Each row was made from one small tree. The marks that hang from a mark follow it in brackets, in alphabetical order. Every link used is in the known rows. Write each row's tree.
Known rows
dizez[medi[guvim] mupeg[luteb tuvad]]: [-15.1  -0.6  30.1  54.6 -13.6  28.3  15.8 -44.1  10.1 -36.8 -16.1   1.4
  -2.2 -21.0  27.3  25.7  17.9   8.9  -1.3 -39.5 -27.3  -5.3  -7.8  -2.2
   6.9]
mupeg[luteb]: [ -7.9   0.9  10.3   8.5  -9.5  20.2   4.7   7.0  -2.4  14.0  -5.6 -25.5
  11.9   0.3   3.3  11.3   0.1   2.0   1.2   1.8  -2.8  -4.8  12.5   2.5
  -2.0]
dizez[mupeg[luteb[medi[guvim]] tuvad]]: [-10.7  -3.6  18.8  47.2 -19.8  31.5   7.6 -24.0   0.9  -6.2  -8.5 -13.5
   6.2  -1.8  27.0  38.4  25.4  12.2  -5.6 -16.2 -18.9   1.4   2.2   7.3
  -4.3]
guvim[pozo]: [ -1.6  -0.7  -1.0 -11.9   0.9 -32.7   6.2  -9.4   0.7  -2.1   2.3  16.7
  -3.2  -2.8   2.5 -14.1   0.7  -1.2  -3.8  -5.8   2.5   5.2   2.9 -10.9
   7.3]
dizez[medi[luteb] mupeg]: [-13.8   5.4  11.3   7.7  -4.9   2.2  21.2 -65.0  12.6 -41.3  11.3  47.1
 -10.5 -43.9  19.7  -2.3  12.8   9.1   3.8 -21.0 -12.3  -0.1  -9.6   4.2
  11.4]
medi[dizez luteb]: [-20.8  -2.4 -16.9 -17.7  -8.5 -31.7   2.1   1.6   5.8   6.8  -5.3  11.6
 -16.0  -7.7   7.3   6.6   3.2  23.1   1.0  -6.2  28.1 -16.7   0.2  22.1
  19.4]
guvim[medi[dizez[mupeg] luteb] pozo]: [-19.1  -1.2  -4.5  -5.4  -5.9 -69.3  20.6 -39.9  12.4 -24.5  -2.5  39.5
 -23.9 -26.7  19.8 -30.0  12.3  17.1  -4.4 -25.4  25.4   1.0   0.5   0.0
  27.7]
dizez[medi mupeg[luteb]]: [ -8.6   4.9  21.4  30.6  -4.1  27.1  20.3 -55.0   9.4 -23.1   2.6  19.2
   6.8 -36.4  13.4   0.4  14.7   1.6   3.2 -24.5 -27.2   3.8  -1.8  -6.7
   0.8]
guvim[medi[dizez[mupeg]] pozo]: [ -7.8  -2.2  -3.0  10.9   0.8 -58.3  15.1 -34.9  10.7 -11.5  -6.7  30.0
 -14.2 -20.0  11.4 -36.8  14.3   8.6  -5.7 -29.6  12.7   7.5   0.2 -13.0
  18.7]
luteb[medi[dizez[mupeg] guvim[pozo]]]: [ -3.7  -8.9 -10.3  26.8   0.8 -18.0  -1.8 -15.9   3.6  18.8  -4.0  23.0
 -14.3   0.8  14.1  22.7   9.5  19.9  -2.5 -24.4  27.4  -2.3  -4.5  -6.0
   3.0]
dizez[medi[luteb]]: [ -9.9   5.3   3.3 -12.9   1.1  -6.7  13.7 -27.7   8.4 -35.8   8.4  35.9
 -15.0 -29.4   6.4  -7.3 -10.8  11.2   6.0  -8.8   6.2  -4.3  -5.5   1.1
  15.1]
mupeg[debure luteb]: [ -9.5   2.1  20.3  11.1 -24.6  48.6  21.8  22.4  -5.7   6.5   2.2 -35.0
   2.2 -15.3  12.0  -7.2  12.2  10.0  -1.2   0.2  -5.0 -10.9  18.6  -1.4
  -2.0]
medi[dizez guvim[pozo]]: [-11.7 -10.2  -9.1  14.1   0.9 -45.9  -4.3   7.3   7.0  18.1 -25.2   0.1
 -18.6   8.6   6.4   8.5   3.5  10.7  -3.2 -34.2  27.3 -18.2  -6.4  -4.2
  16.8]
guvim[medi pozo]: [ -2.1   0.2   3.4  -3.0   2.2 -52.3  15.5 -22.5   6.5 -24.3  -0.1  25.0
 -14.9 -13.8   7.7 -37.0  -1.1   1.9  -4.3 -14.7  14.6  11.4   2.6 -18.1
  16.3]
debure[mupeg[luteb[medi[guvim]]]]: [ -2.7  -3.5 -19.0  28.2  -1.4   7.9  -7.7  -6.9  -5.8  20.3   7.0 -13.4
  -3.0  14.1   3.4  26.4 -26.3  20.0   0.4  -8.2  13.3  -5.2   8.1  10.2
  -1.6]
debure[mupeg[luteb]]: [ -4.0  -0.7 -17.5  18.5  -3.1   5.0  -4.9  -7.2  -5.3  18.0   6.2 -19.3
   4.1  10.0  -0.4  10.4 -22.8  12.4  -0.1  -4.9  -0.2  -3.9  10.0  13.3
   0.0]
pozo[guvim[medi]]: [-12.6  -6.0  10.0 -18.5   8.4 -11.4  -9.6 -25.1   1.4 -42.2  -3.7 -34.9
   3.6   0.1   2.4 -11.4 -10.7  10.9   7.0 -14.6 -11.2   7.3   2.8  -1.8
   3.0]
vogu[medi[dizez[mupeg] luteb]]: [ -4.0  -0.8  -3.5  16.1  -1.5 -12.2   8.4 -24.2  -0.1 -14.1  -7.4   9.4
  -1.3  -7.6   3.1   9.4   9.7  17.0  -1.6 -21.1  12.3   2.8  -2.6  -5.4
   0.0]
dizez[medi mupeg]: [ -3.0   4.3  14.0  25.7   2.7  12.7  16.7 -59.9  10.5 -30.6   6.1  37.3
  -1.2 -36.9  10.9  -7.7  14.7   0.8   2.0 -26.1 -25.0   6.6 -10.4  -8.3
   2.3]
medi[dizez[mupeg[debure]] guvim[pozo]]: [-15.6  -9.7   1.7  30.6 -10.2 -25.0   9.2 -11.9   7.8   8.4 -18.8   3.3
 -20.8  -8.5  19.7   2.2  26.1  13.1  -5.7 -43.7  14.4 -18.1  -6.6  -3.3
  14.2]
medi[dizez[mupeg] guvim]: [-14.0  -9.7  -2.2  36.2  -2.8 -15.9  -3.1 -12.8   9.2  14.3 -25.2  -3.1
 -12.9   0.9  13.4  21.7  19.5  10.4  -1.6 -38.3  13.1 -19.2 -11.7   6.4
   9.4]
vogu[medi]: [ 12.7   1.0   3.3  19.1   7.2   6.0   3.5  -7.3  -6.3 -15.3  -4.5  -3.5
   8.3   5.5  -8.2   2.0  -3.5   2.2  -0.8 -11.3   1.7  12.8  -0.2 -23.1
 -11.2]
medi[dizez[mupeg[debure]] guvim luteb]: [-30.9  -7.7   0.6  13.8 -20.2 -16.9  11.2 -11.8   9.6  -4.4 -14.8   6.3
 -32.3 -16.3  29.5  21.3  22.1  26.9  -0.9 -31.8  30.4 -31.1  -7.5  22.7
  21.7]
guvim[medi[luteb]]: [-12.2   2.2   3.4  -9.0  -5.2 -28.6  13.2 -18.5   7.1 -33.0   2.2  18.3
 -21.3 -18.2  13.2 -17.3  -4.3  12.3   1.2  -3.8  24.5  -1.3   0.6   6.3
  18.1]

Write each row's tree
[-18.8   0.8  15.2  12.4  -4.7 -18.4  21.4 -66.0  14.8 -44.5   1.8  47.9
 -21.8 -38.5  26.8   4.8  10.9   8.4   2.8 -36.1   0.9  -7.9 -13.5  -1.4
  18.4]
dizez[medi[guvim[pozo] luteb] mupeg]
[  1.8  -6.2  -4.1  12.5   3.4 -10.8  -1.7  -4.0  -0.6   7.3   2.0  19.0
 -14.5   5.7  10.4  22.5  -5.2  13.8  -0.6  -8.4  29.2   0.4  -1.7 -11.1
   0.3]
luteb[medi[guvim[pozo]]]
[ -7.6  -0.7  20.1  34.5 -34.9  63.1  18.4  30.9  -9.2  -3.0   0.1 -41.1
   0.3  -0.2  25.3  19.6  17.8  29.3  -7.9   0.8  -9.7  -2.6  18.2   1.5
  -4.4]
mupeg[debure luteb[medi] tuvad]
[ -5.5  -1.8 -13.7  32.0 -11.6   9.7  -6.6  -0.4  -6.3   5.6  -1.2 -31.0
   3.6  18.3   7.3  23.6 -16.9  19.1  -5.0  -7.6 -12.5  -2.7   8.5  18.2
   2.2]
debure[mupeg[luteb tuvad]]
[-24.3  -7.1   4.7 -20.4   2.6 -23.6  -5.4 -37.1   5.3 -42.1  -4.9 -25.7
  -2.9  -8.6  10.4  -7.0  -1.8  21.0   6.8 -21.8  -3.7   0.4   1.3  10.3
  11.1]
pozo[guvim[medi[dizez[mupeg] luteb]]]
[-26.7  -8.3 -10.5  -1.7  -8.9 -37.0  -2.7   7.0   8.7   2.6 -20.0   2.2
 -30.0   1.2  16.2  26.7  -0.3  24.1   2.0 -23.5  43.7 -31.7  -7.0  22.2
  24.5]
medi[dizez guvim luteb]
[ -2.2  -3.0 -17.3  35.3 -10.3  14.2  -7.1  -0.8  -8.0  10.8   4.5 -22.5
   2.0  18.6   9.0  30.8 -18.8  25.9  -4.6  -5.5  -3.9   1.2   9.2  15.1
  -1.2]
debure[mupeg[luteb[medi] tuvad]]
[-11.7  -0.6  19.7  37.8 -20.6  28.6  10.3 -24.6   1.6  -8.9  -9.3 -18.6
  12.9  -3.8  22.9  23.9  28.4   5.1  -6.2 -13.3 -31.8   2.4   3.1  10.5
  -3.2]
dizez[mupeg[luteb tuvad]]
[-19.3  -7.5   9.8  -6.0   3.8 -10.3  -7.2 -31.7   3.5 -30.5 -10.4 -41.6
   7.9  -4.1   5.5  -7.7   0.0  15.8   6.0 -23.9 -13.5   3.8   5.5   2.5
   4.0]
pozo[guvim[medi[dizez[mupeg[luteb]]]]]
[ -7.2  -0.1  17.4  36.9   2.0   9.1  13.3 -56.2  13.1 -33.7  -4.2  31.8
 -11.1 -30.4  17.1   6.3  12.3   1.0   3.1 -38.1 -13.6  -3.6 -15.4  -8.7
   6.1]
dizez[medi[guvim] mupeg]
[ -9.5  -1.2   2.0  25.8  -3.1 -18.7  10.7 -23.7   9.4  -6.0 -11.8   4.9
  -8.1 -16.8   9.8 -18.6  13.1  10.8  -1.7 -23.3   9.6   0.0   1.5  -1.3
  11.0]
guvim[medi[dizez[mupeg[luteb]]]]
[-10.9  -1.8   1.0  14.5  -2.6 -52.0  17.4 -32.3   9.9  -6.8  -9.2  20.4
 -10.6 -18.7  12.8 -33.0  15.2   9.0  -5.4 -29.4  11.9   6.2   3.8 -11.6
  18.0]
guvim[medi[dizez[mupeg[luteb]]] pozo]
[-20.1  -5.3   8.9 -31.1   3.0 -19.1  -6.1 -28.7   2.4 -49.4  -0.1 -29.3
  -3.1  -4.8   7.6  -7.3 -12.3  16.2   7.9 -11.5  -3.1   3.1   3.1   7.3
   9.2]
pozo[guvim[medi[luteb]]]
[-12.1  -3.2  -3.8  24.6  -7.0  -0.9   2.8 -13.8   5.1  23.3 -12.7  -7.1
   6.0  -7.5   5.9   6.0  22.4  10.3  -2.4 -20.9  -4.0  -6.7   2.5   7.9
   2.9]
medi[dizez[mupeg[luteb]]]
[-27.5  -8.6 -10.9  -9.7  -8.6 -60.4   2.1   0.0   9.5   2.9 -18.1  13.4
 -32.2   0.0  17.9  18.0   0.6  22.7  -1.2 -27.5  46.0 -28.1  -5.6  14.3
  30.1]
medi[dizez guvim[pozo] luteb]
[ -7.3  -5.3  -4.8  11.7   1.1 -36.0   5.3  -7.7   0.4 -12.9 -17.0   6.5
 -14.9   4.1   4.7  14.8  -2.4  17.9  -1.7 -30.0  33.6  -6.6  -4.1 -12.9
   9.6]
vogu[medi[dizez guvim[pozo] luteb]]
[-14.6   0.6   7.5  -5.8   0.7 -27.5  13.9 -29.2  10.8 -38.4  -0.9  36.6
 -26.2 -24.3  13.8   0.5 -11.8  10.7   4.6 -23.3  19.0 -11.5  -9.3  -5.3
  22.5]
dizez[medi[guvim[pozo] luteb]]
[  2.5  -5.8   1.2  44.1   4.9  -5.9   1.3 -16.0  -0.1  -4.2 -21.6  -6.3
  -1.8   5.9   1.1  17.9  10.0   9.0  -2.0 -37.4  11.3  -0.6  -7.8 -18.4
  -5.4]
vogu[medi[dizez[mupeg] guvim]]
[-12.9  -2.7   1.1  26.0 -14.3  14.0  11.1  -6.9   4.0  20.0  -8.2 -10.5
   1.7 -14.1  10.5  -2.5  28.4  14.9  -3.5 -21.7  -5.1  -9.8   5.1   5.8
   2.7]
medi[dizez[mupeg[debure luteb]]]
[-22.6  -4.7   3.4 -17.3  -9.7 -44.3   6.7  -7.7   5.7 -18.6  -6.8  16.3
 -29.1  -2.9  22.6  19.4  -5.7  11.4   0.5 -13.3  35.6 -19.7  -4.8  10.1
  23.4]
medi[guvim[pozo] luteb]
[  4.0  -1.4   0.6  36.0   2.0   6.0   5.9 -16.7  -2.8   1.4 -13.6  -9.7
  12.0  -0.6  -3.9   6.8  12.3   9.3  -2.4 -25.6  -1.6   8.1   1.2 -17.3
  -9.2]
vogu[medi[dizez[mupeg[luteb]]]]
[ -3.6  -9.0  -7.2  38.4  -3.3   0.8  -5.3  -8.2   2.8  13.1  -9.3   9.1
 -13.3   7.0  16.6  35.3  12.0  24.1  -3.1 -21.7  20.6  -4.6  -6.2   1.5
   0.3]
luteb[medi[dizez[mupeg[tuvad]] guvim]]
[ -7.8   0.8  19.5  31.3 -21.1  48.1  21.9 -23.0  -1.4   2.7  10.5  -5.5
   4.4 -23.8  22.9   6.4  29.4  11.7  -2.6  -9.8 -12.9   0.3  10.1  -0.3
  -9.0]
dizez[mupeg[debure luteb[medi]]]
[ -6.6  -5.1  -3.4  17.5   0.4 -20.8   2.0  -1.9  -0.1 -11.0 -18.7  -2.6
 -13.5   6.4   3.3  22.1  -2.8  18.5   0.3 -26.9  32.4  -9.5  -5.1  -7.8
   5.5]
vogu[medi[dizez guvim luteb]]
[ -9.2  -1.3  21.9  48.6  -6.6  13.5  12.7 -49.3  12.0 -44.2 -12.6  20.0
 -10.6 -21.1  25.1  18.2  18.3   7.1  -1.7 -40.7 -25.5  -1.5 -16.3  -4.2
   8.3]
dizez[medi[guvim] mupeg[tuvad]]
[ -1.9  -0.8  -8.6   6.6   0.7 -16.3   5.0  -5.7  -2.4  -9.3  -7.6   2.5
  -3.4   0.3  -2.8   6.4  -1.0  18.4  -0.3 -15.3  21.1   1.0   0.0  -7.7
   2.0]
vogu[medi[dizez luteb]]
[  0.3  -4.4  -8.7  29.7  -8.2  15.3   4.1  -6.7  -0.5  12.6   3.9  11.6
  -6.3  -4.6  13.4  14.6  18.6  26.8  -4.9 -11.0   8.3   3.3   1.2   0.1
  -3.6]
luteb[medi[dizez[mupeg[debure tuvad]]]]
[ -3.8  -0.3   9.1  10.7   7.9 -17.6   9.2 -24.5   9.0 -26.0  -5.4  28.9
 -16.3 -17.6   5.9  -5.3 -10.2   2.4   3.2 -29.1   6.2  -5.2  -9.4 -17.6
  13.6]
dizez[medi[guvim[pozo]]]
[-24.4  -1.7  -5.9  -1.6 -19.7 -10.9  15.7 -17.2   6.8  -1.8   0.8  14.1
 -17.8 -25.4  20.5  -1.1  25.0  26.4  -1.9 -16.0  14.5 -17.3   0.3  23.0
  16.7]
medi[dizez[mupeg[debure]] luteb]
[ -5.2   1.1  15.0  16.5 -22.8  55.0  20.4  20.6  -7.7  12.6  11.0 -23.3
   0.1 -13.2  13.8   3.0   9.3  20.3  -1.1   4.3   6.6  -4.4  20.1  -5.6
  -7.2]
mupeg[debure luteb[medi]]
[ -4.3  -4.0 -22.7  37.3  -9.8   9.2  -8.3   1.8  -6.5  18.1  -0.2 -23.6
   1.4  20.1   7.4  29.8 -17.4  29.9  -5.0  -9.2  -0.8  -0.8   9.9  16.6
   1.0]
debure[mupeg[luteb[medi[dizez]] tuvad]]
[-24.6  -3.2  -8.4   5.6 -18.6 -21.9   6.3 -19.3   8.1  -6.5  -8.9  10.9
 -12.9 -11.6  21.2  17.5  23.2  26.6  -3.9 -17.2   6.6 -12.9  -3.6  28.3
  18.4]
medi[dizez[mupeg[tuvad]] luteb]
[-14.0   1.2   7.5  -0.4   0.1 -11.2  10.6 -24.8  10.7 -37.7  -2.2  28.8
 -24.7 -23.5  12.8   7.3 -12.2  11.7   6.6 -20.4  16.7 -14.4 -10.5   0.3
  19.3]
dizez[medi[guvim luteb]]
[-14.0  -3.7   4.5  35.0 -20.7  17.6  10.6  -2.2   2.6  12.1 -13.9 -20.2
   1.7  -8.7  16.0   4.9  32.4  18.5  -6.8 -23.4 -13.6  -8.8   4.3   8.7
   4.0]
medi[dizez[mupeg[debure luteb tuvad]]]
[-13.2   0.6  24.4  42.1  -4.3  23.5  17.2 -50.5  11.4 -24.3  -7.5  13.3
  -2.6 -30.6  19.5  14.9  12.9   1.9   3.9 -35.6 -15.8  -6.9  -6.5  -7.1
   4.5]
dizez[medi[guvim] mupeg[luteb]]
[-10.5  -3.9  24.0  42.9 -35.0  60.7  17.1  32.5  -7.8  -5.6  -7.8 -44.9
  -6.0   3.8  29.9  29.2  16.3  29.9  -7.3  -7.4  -2.5  -9.7  14.3   1.2
  -1.4]
mupeg[debure luteb[medi[guvim]] tuvad]
[-22.4  -7.3   2.0 -27.1   4.5 -26.7  -8.5 -24.2   3.9 -38.9  -6.3 -30.8
  -4.0  -3.8   6.0  -9.3 -10.0  21.6   7.3 -17.8   2.3  -0.5   3.2   8.9
  12.5]
pozo[guvim[medi[dizez luteb]]]
[  4.7  -5.8  -2.1  34.7   7.6 -10.1  -2.8   1.9  -1.8  -2.1 -23.6 -12.3
  -3.7  12.6  -5.1  16.0  -0.9  10.1  -1.3 -31.5  19.7  -2.4  -6.0 -20.6
  -3.2]
vogu[medi[dizez guvim]]
[-12.2   0.5  26.1  28.6 -37.4  56.4  20.4  33.0  -7.0 -10.2  -8.7 -52.5
   3.2  -2.4  23.2   9.3  20.4  19.3  -8.1  -3.5 -22.0  -8.0  16.7   4.6
   0.6]
mupeg[debure luteb tuvad]
[ -3.8  -2.7   6.0   7.2  -0.4 -26.0   7.9 -13.3  -2.0 -27.7  -9.3   6.5
 -13.0   3.2   7.5  16.3  -6.8  10.4  -0.7 -20.5  26.3  -1.3  -3.8 -16.3
   4.6]
vogu[medi[guvim[pozo] luteb]]
[  1.3  -4.4 -13.9  22.4   1.4   1.9  -1.9 -14.7   1.3  20.7   4.9  21.2
  -3.4  -4.2   6.1  14.7  11.6  20.6  -1.5  -9.8  15.0   4.5   0.0  -0.8
  -4.3]
luteb[medi[dizez[mupeg]]]
[-13.1   1.3   2.1 -21.3  -4.7 -61.5  19.9 -28.0   8.1 -34.8   4.9  34.6
 -24.3 -20.8  16.3 -30.7  -3.7  10.3  -2.4 -10.6  28.1   3.9   3.3  -4.6
  25.2]
guvim[medi[luteb] pozo]
[ -1.1  -8.5 -13.2  23.7   3.9  -6.3  -8.4   6.3   1.6  22.3  -7.0   9.1
 -15.1   8.9   6.7  28.1  -2.2  22.7   0.5 -15.4  35.7  -6.8  -3.7  -3.0
   1.3]
luteb[medi[dizez guvim]]
[-25.1  -2.5  -3.0   7.3 -25.2  -8.0  14.7 -11.4   6.4 -12.1  -4.6   5.0
 -17.3 -18.9  26.4   7.4  29.5  30.1  -5.1 -17.7   6.1 -16.6  -0.3  26.4
  17.8]
medi[dizez[mupeg[debure tuvad]] luteb]
[ -6.6  -3.0   8.6  19.5  -8.1  24.4   1.4   7.3  -2.7  20.0  -4.9 -19.3
   2.7   5.8   9.7  33.2  -4.5  11.9   2.0  -2.6  17.5  -6.0  10.6  -1.4
  -4.0]
mupeg[luteb[medi[guvim]]]
